Known rows, with every step that occurs
fogopo begup lene: [ -5 -29  12 -15  11 -15   8  15  -6   0  20   7 -29   2   8  12 -27   7
   4  28  -1  -1 -21  20 -25  -6  -4  -1 -18 -25]
dusin begup bepe vifu fufi fogopo: [ 33  13 -11  -6  43  45  -4  -2 -25  28 -14  22   2  -7 -13  22  19 -24
 -20 -16 -13  21  -6  -4  25  -8   9   1  16  43]
viso vifu fufi fogopo begup dusin: [  0 -19 -23  -1  11   6  -7  -4   8 -28   6 -14   1 -13 -13  10  11  14
   3  31  26   8  -4  -5 -16  -9  11  16   4  10]
bepe vifu zate: [-14  19   3 -20  -4  -1  -8  -1  -7 -10  15 -17  -3   5  -1   1  13 -10
 -21 -60   6  11  -6  -3  20  33  -4 -13   3 -11]
lene viso vifu bepe: [ -3   5   4  -1 -31 -11 -19 -14   2   5  -7  10  13  12 -10 -41  23  33
  17  -5   5 -19  31   2   2  10 -14 -23 -10 -29]
fufi fogopo: [-11  22   8  21 -21   9   8 -13  -7  16   1  26 -13  10  -1  16   0  -1
 -10 -18  -9   9 -26 -16 -11   6  -7   4  13  32]
vifu fufi fogopo begup dusin zate: [-15 -30  -3  19  21  -9  23  -5   8 -27  12   2   8 -21 -22  29 -35   2
 -15  24  19   1 -16 -11   0  -6  10  14  -3  35]
fogopo begup: [-25  -8  10 -13  -5 -13   1  15   5  -4  13   8 -22  -2   4   9  -3  22
   0  15   3   7 -17   3  -8  20   2  -3   0 -14]
vifu bepe vuvak: [-32  23   8   5 -31 -19 -31 -20   7  14  -5  16  -2 -12   7 -10 -11 -23
  -7 -29 -14   0 -16  13 -19  -6  18  12   8 -24]
dusin zate vifu bepe vuvak: [-15   6  15  21 -10 -44 -16 -10  11   9 -12 -20   8 -16  13   1 -20 -40
   3 -27 -13  -9  17  14  12 -15  -5  28   7   5]
vuvak bepe vifu zate: [  7  35   5 -19  13  14  17  14  -6 -10   3 -13  -2  -1  12  -6   9  -2
 -27 -58  -2  -1 -28  -5   9  37  20 -18  11 -32]
bepe vuvak: [-44  16  22  -2 -27 -20 -21   2  13   5  -2  -3  -8  -8  -2   9 -16 -24
  -3 -30 -14  16 -32  10 -12  16  11  12   7 -15]
begup dusin zate vifu bepe vuvak: [-27  -1   6  26  15 -42 -12 -20   4 -21   3 -39  12 -26   4   7 -33 -48
   6 -30   1  10  20  16   6 -27  11  30  -1  11]
begup dusin zate vifu: [-12   0  10  31  27 -42  20  -1  -5 -38  13 -44   3 -12   0  20 -29 -10
  13 -13   7  22  21  -4  16  -2  -5   5 -10  31]
vifu bepe: [ -5  31  -2  16 -23 -18 -16 -24  -5   5   1  32  -6  -3  11 -18   1  12
   2 -12  -6  -1   2  -2 -14   0   7 -12  -5 -12]
lidi rupebas: [  3  17  15   8 -34   2  16 -16  24  19 -11  16 -10  27  -2 -16  -2  -8
   9  -5  17  -4 -12  -8  -9  15   7  -4  -3   0]
begup dusin: [-29  15   5  14   5 -17   2 -13  -8 -34  17  -7  -8  -7  -8   8 -17   6
   6 -15   8  30 -12  -4 -15   8  15 -10 -12   3]
vifu viso lene: [ -5  12  -1  -5 -38   0 -18  15  -8  -9   3  14  -2  16 -11  15   2  18
  -2 -57  -6 -17  14  12 -21  -8   7 -30 -24 -11]
kize vuvak bepe: [ -7  29  -8  22  -5  -6  16  33  12   5   8   7  -2 -25  35 -11 -22  12
  -9   1 -16  23 -20  -5 -24  31  27  -4 -24 -10]
dusin zate vifu fufi fogopo: [ 22   7   5  38  -3 -15  12 -13   0  -3 -14  -7  22   5   7  18 -17 -12
   2  14  -6  -8  10 -26  17  -9 -21  18  12  53]
kize vuvak bepe vifu: [  6  35 -17   1  14   7  26  35  -2   9  -2   1  -2 -24  24  -2 -13   0
 -27 -29 -19  26  -4 -12  -7  37  40   5 -14 -13]
kize vuvak bepe vifu zate: [ -5  23 -18  -7  11  12  12  34   5  -3  19 -21   3 -23  32 -13  -3 -13
 -31 -49  -4  20 -13  -2   4  43  24  -5 -18 -17]
fufi fogopo begup dusin: [-31 -16  -6   5  17  13  15  -6  -9 -16  22   5 -19  -4 -12  27  -7   2
  -9   7  13  20 -24  -5 -15  -7  12  15   7  26]
viso lene: [-10  19  13   6 -33 -11  -5  14  -7  -6   2   4 -13   8  -5   8   4  12
   3 -33 -11 -10   3  10 -18   4  -6 -28 -23  -9]
vuvak bepe vifu fufi fogopo begup: [ 30  14 -12 -16  22  43  34  11 -10   9 -21  21   7  -3   1  16   4   9
 -32  10  -6 -12 -29 -26  -6   9  40  12  31  -9]
bepe vifu fufi: [ 14  28  -3  -8  -5  -4  -5 -10  -9 -11 -14   8  18   0  -7   2  -2   6
 -12 -13  -7   9   5 -21   8  19  21  -6   5 -13]
fufi fogopo begup lidi rupebas: [-13 -19  -8   0 -17  49  41  -8  29  48 -10  61 -24  16  10  -7   2 -10
  -1  33  14 -20 -28   8  -5  -1 -15  23  18   0]
dusin zate vifu fufi: [ 18   8  11  25   0 -42   5  -3   8 -21  -9 -22  23  -4  10   6 -22  -1
  17  20  -4  -4  21 -13  19   5 -14   0  -4  18]
fogopo begup bepe vuvak: [-45 -11  12 -25  12  -8 -12  22  17  15  14 -27 -31 -30  -6  -3   5 -30
 -11  14 -11  17 -26  28   2  -7  13   2   7  -9]
zate vifu: [ -1  20   9  13  -4 -20  -5  -4  -9 -11   1 -21  -3  12  23   2   5   1
  19   2 -10  17  11  -8   3   2 -13   1   6  10]
begup dusin zate vifu bepe: [ -2   7  -3  37  23 -41   8 -23  -9 -30   7 -24   7 -15   8   0 -20 -10
  11 -12   8   5  37   0   9 -22   1   4 -12  21]
bepe vifu: [ -4  29   6 -11  -3  -4   9   0 -15   3  -5   6 -10   2  -9  13   3   2
 -15 -45 -10  15   2 -10   9  25  13  -5   6  -6]
fogopo begup lidi rupebas: [-21 -19  -4 -12 -13  21  30   1  39  30  -6  46 -23   7  15 -20  -4   3
  12  40  16 -15 -15  18  -4  13  -9   6   3 -34]
zate vifu fufi: [ 16  21   0  14  -6 -18 -17 -15  -3 -21  -5 -17  21   8  24  -7   0   4
  25  33  -6   8  13 -19   2  -4  -5   0   5   2]
zate vifu fufi fogopo begup: [ 15 -11 -10   5   5  16  -4  -9  -5  -3  -1  -8  10  12  18  11  10  -2
  11  53   0   0   1 -21   0 -19  -9  23  23  24]
lene viso vifu fufi fogopo: [ 13  -2   2   5 -33  16  -9 -11   5   4 -14   9  33  20 -22 -17  19  23
  10  19   5 -16   6 -24   3  10 -18  -8   5   7]

Rows
[-14 -33   2  21  39 -11  33   4  -6 -21  17 -34  -8  -9  -4  38 -18 -14
  -1   8  12  12   8  -4  14 -17 -10  26   6  55] -> fufi fogopo begup dusin zate vifu
[  8  -2   6  15  -1 -32   2   7   1 -12  -1 -15   8   9   4  20 -17   4
   6 -33  -4  -4  27  -3  17  -2 -10   6  -4  24] -> dusin zate vifu viso
[ -9  -9 -13 -29  35  38  12  10 -11  15  29 -25 -27  -7  -9   0  42 -31
 -39 -25   6   7 -13   5  32  -3 -11  -8  18  28] -> fufi fogopo begup bepe vifu zate
[ 25 -22  10  -8 -16 -11 -10   1   1 -10  -5  -7  26  17 -10 -26 -14  21
  26  36   5 -23  14   3 -11   0 -16 -21 -28 -39] -> begup lene viso vifu fufi
[ -5 -31  -1  11  37 -35   9   5   7 -51  15 -44  18 -18   1  15 -31   3
  17  45  18   8  23  -4  14 -10   5  10  -9  12] -> fogopo begup dusin zate vifu fufi
[ 29  34  -7 -24  -5  26  17  32 -20  -3 -22  12  -2  11  -8  16  10  16
 -28 -86 -16 -24   8   3 -17   1  40 -25  -9 -33] -> vuvak bepe vifu viso lene
[ 32 -33 -11 -11   2   2  -4   5   4   7  -1   5 -12   1   0   8  -3   5
   6  42   8 -18 -13  10 -29 -21 -12  17  -5  -5] -> viso vifu fufi fogopo begup lene
[  1 -19 -20  11  28  16   1 -18 -12 -34  11 -26  14   3  10  17  -2  -7
  13  51  14  16   5 -19  -4 -33   8  25  13  29] -> zate vifu fufi fogopo begup dusin
[ 11  28  -7  21  -8 -19 -18 -27 -14  -2  -2  -3   1   7  30 -19  11   0
  20   2  -8   1  27  -5  -2 -18  -8   1   6  -1] -> zate vifu bepe
[  1 -33   0 -15 -19  22  -6   4  11   3  -4   2  23  15 -21 -12  22  32
   8  45  14 -20   5 -14   4   8 -16   0   9  -5] -> lene viso vifu fufi fogopo begup
[  3  -3   8  -6 -31  -9 -19  -2  13 -15 -10  -7  32  14 -17 -30  11  37
  21  25   8 -12  16 -14   6  25 -12 -23  -9 -27] -> lene viso vifu fufi
[-26  -3   6   3  16  12  -7  14   0  19  -4  63 -15 -10  22  19 -15  14
  16  -7 -13  18 -26  33   5  30 -21   1  -2 -20] -> dusin begup lidi
[  7  11  -4   3  -9  -7 -17  -4 -11 -13   1 -12   6  21  16   9   5   9
  15 -20  -5  10  22  -9   0 -10  -2   2   4   6] -> zate vifu viso
[ -5  -8   8   2  -1  32  10  -1  27  40 -20  69 -12  15  17   0 -10  -6
  23   1  11   2 -21  30   3  23 -15   8  -2 -16] -> dusin begup lidi rupebas
[  3  -6 -18 -44  33  19   4  21 -12   6  10  -9 -22  -7 -19   3  23   1
 -28 -24  -4   8  17   9  17 -10  25 -14   5  -5] -> fogopo begup bepe vifu viso
[-24 -13  14 -16 -28  -7 -23   7  14 -14  19 -33  16  18  -9 -33  25  21
  11 -23  20  -9   8   6  18  37 -36 -31 -13 -23] -> lene viso vifu zate
[  6 -54  11 -19  -1  18  13  16  -7  20   7   2 -11  24 -15   1   2  13
   6  26   7 -25  -2  12 -11 -10 -28   2  -9  -7] -> fufi fogopo begup lene viso vifu
[  6  -3 -13   1  16  22   5  -2   2  12   9   6 -11 -14  -5  -7  16  -3
 -12  54  -4   1 -17  -7   0 -21   3  -8  11  30] -> vifu fufi fogopo begup bepe
[-15  20   2  10 -17 -21 -37 -22   0   9  -8 -18   5  -3  26 -12   1 -36
  14 -13 -16   4  11  10  -4 -26   3  25  15 -12] -> zate vifu bepe vuvak
[  8  22  -2  24 -24   9  -5 -23  -2   3  -7  30  12   7  -1   8  -4   3
  -6  11  -6   1 -22 -26 -11   0   1   3  11  24] -> vifu fufi fogopo
[  9  -4 -11 -17   7  27   8  -3 -12   7  -9  19   6   3 -12  22   8   1
 -26   8   0  -2  -9 -23   5   3  16  18  22   9] -> bepe vifu fufi fogopo begup
[ 22  19 -11  14 -26  -2 -13 -12   8   4 -17   8   5   1  -5   1  19  12
   2   5   1  -2  -6 -15 -13   5  -8   8  11  17] -> viso vifu fufi fogopo
[ 23  37  -7 -21  10  21  20  13 -14   0 -19  19   2   4  -1  10  -2  18
 -28 -63 -13  -2 -11 -13  -5  17  47  -9  12 -29] -> vuvak bepe vifu viso
[  8 -47   2 -25  -2  -8 -10   5  -4   9   8   7  -3  12  -5 -34   1  25
  19  32  10 -34  26  27 -14 -16 -16 -12 -26 -53] -> fogopo begup lene viso vifu bepe
[  2 -54  22 -25  13   8 -30  23  -2   0  19 -14   7  24   0  -3   0   5
  26 -25  19  -7  -5  43  10  21 -47 -19 -30 -29] -> dusin begup lene viso vifu zate
[-21 -29   8   8  42 -37  22  14   0 -40  19 -48  -8 -16   0  25 -25   1
  11  14  14  17  20   7  16  -4  -4  12  -9  18] -> fogopo begup dusin zate vifu
[ 19 -15   4  -3 -18 -12 -12 -13  -9  10  -1  11   5  16  -5 -37  -3  15
  20   4   3 -30  27  17 -15 -16 -19 -20 -29 -41] -> begup lene viso vifu bepe
[  8 -22  19  -9 -14 -12   0  10  -5   1   3 -10   0  20 -13 -18  -9  17
  21   3   2 -14  11  13  -9   6 -24 -19 -27 -30] -> begup lene viso vifu
[ 15  20  -6   2 -23 -26 -25   0  16 -15 -12  -7   5  -9   0 -13  12  25
  14  11   5   1   5  -4  -9  18  -2  -9  -3 -17] -> viso vifu fufi
[ 12  -1  -5  43  21 -13  17 -22  -5 -31   0 -26  25  -7  -3  23 -28 -19
   5  12   9   8  13 -26  10 -22  -3  20   1  57] -> begup dusin zate vifu fufi fogopo
[-36 -12   7 -11   9  19  -2  12  10  31   9 -11 -33 -19  -9   9  11 -43
 -23   8 -15  13 -37  18   1 -21   6  18  21  25] -> fufi fogopo begup bepe vuvak
[ 31 -24   5   2 -20  14  -2 -12  -6   8  -9   9  24  24 -14 -14  -7   7
  12  29   2 -27   2  -8 -13 -16 -22  -5 -12  -3] -> begup lene viso vifu fufi fogopo
[  4 -18 -17   3 -21  50  30 -21  37  37 -17  64   2  12  11 -16  -2  -8
   4  65  15 -27 -24  -2  -8  -6  -7  20  18  -6] -> vifu fufi fogopo begup lidi rupebas
[ 12   2 -12 -32  33   9   5  10  -5  -2   3 -13  -7 -21 -12 -12  19  -2
 -16  29  -6   9  10  -3  20  -3  22 -16   4 -10] -> fogopo begup bepe vifu fufi
[  9  26 -12   7 -25 -29 -24 -14   6   5  -9  10 -12  -7   6 -26  23  22
  10 -19   2  -7  18  10 -15   4  -5  -8  -5 -20] -> viso vifu bepe
[-29  -3  11 -11 -41 -12 -37 -10  15  15 -13  -6  17   1 -14 -33  12  -4
   9 -23  -2 -15  13  17  -1   1  -2   1   2 -40] -> lene viso vifu bepe vuvak
[  6 -50  11  -9  -2  31  12  -5 -12   8  11  27  22  26 -11  -2 -27   7
   3  62   2 -28 -16  -9 -13 -22 -12  -3  -9  -6] -> vifu fufi fogopo begup lene viso
[ 11  12   7 -20  50  16  -2  19 -22  22  -3   5 -23 -12 -11  17  19 -15
 -10 -41 -14  33   4  17  29  14   8 -12   2  15] -> dusin begup bepe vifu
[ 27  32 -16   1  16  29  12 -15 -19  18 -10   7   3  -8 -16  -4  23 -24
 -29  -4 -14  10   2 -25  17 -15  12  -7  17  37] -> begup bepe vifu fufi fogopo
[ 11  14   5  31   1 -42   2 -14  -2  -1  -6  -5   6  -5  17  -6 -10  -4
  11  -9  -6 -11  35   0  14 -10 -15   4  -3  16] -> dusin zate vifu bepe
[ 21  -7 -21 -10  14  11  -6   9  12  11   0 -14 -18 -19 -10 -14  39   5
  -4  47   3  -2   0   3   0 -18  -7  -3  11  21] -> viso vifu fufi fogopo begup bepe
[-20 -11  -2 -11   6  20 -13   1  16  20   4  -9  -8 -24  -9  -1   5 -40
 -18  38 -10   6 -34   7  -2 -28  14  15  20  18] -> vifu fufi fogopo begup bepe vuvak
[ 20   1  -9 -34  30  34 -17  35 -31  15  -6   6 -15   5 -25  28  27  -9
 -16 -86 -12   3  32  34  17 -18  13 -28 -19   9] -> dusin begup bepe vifu viso lene
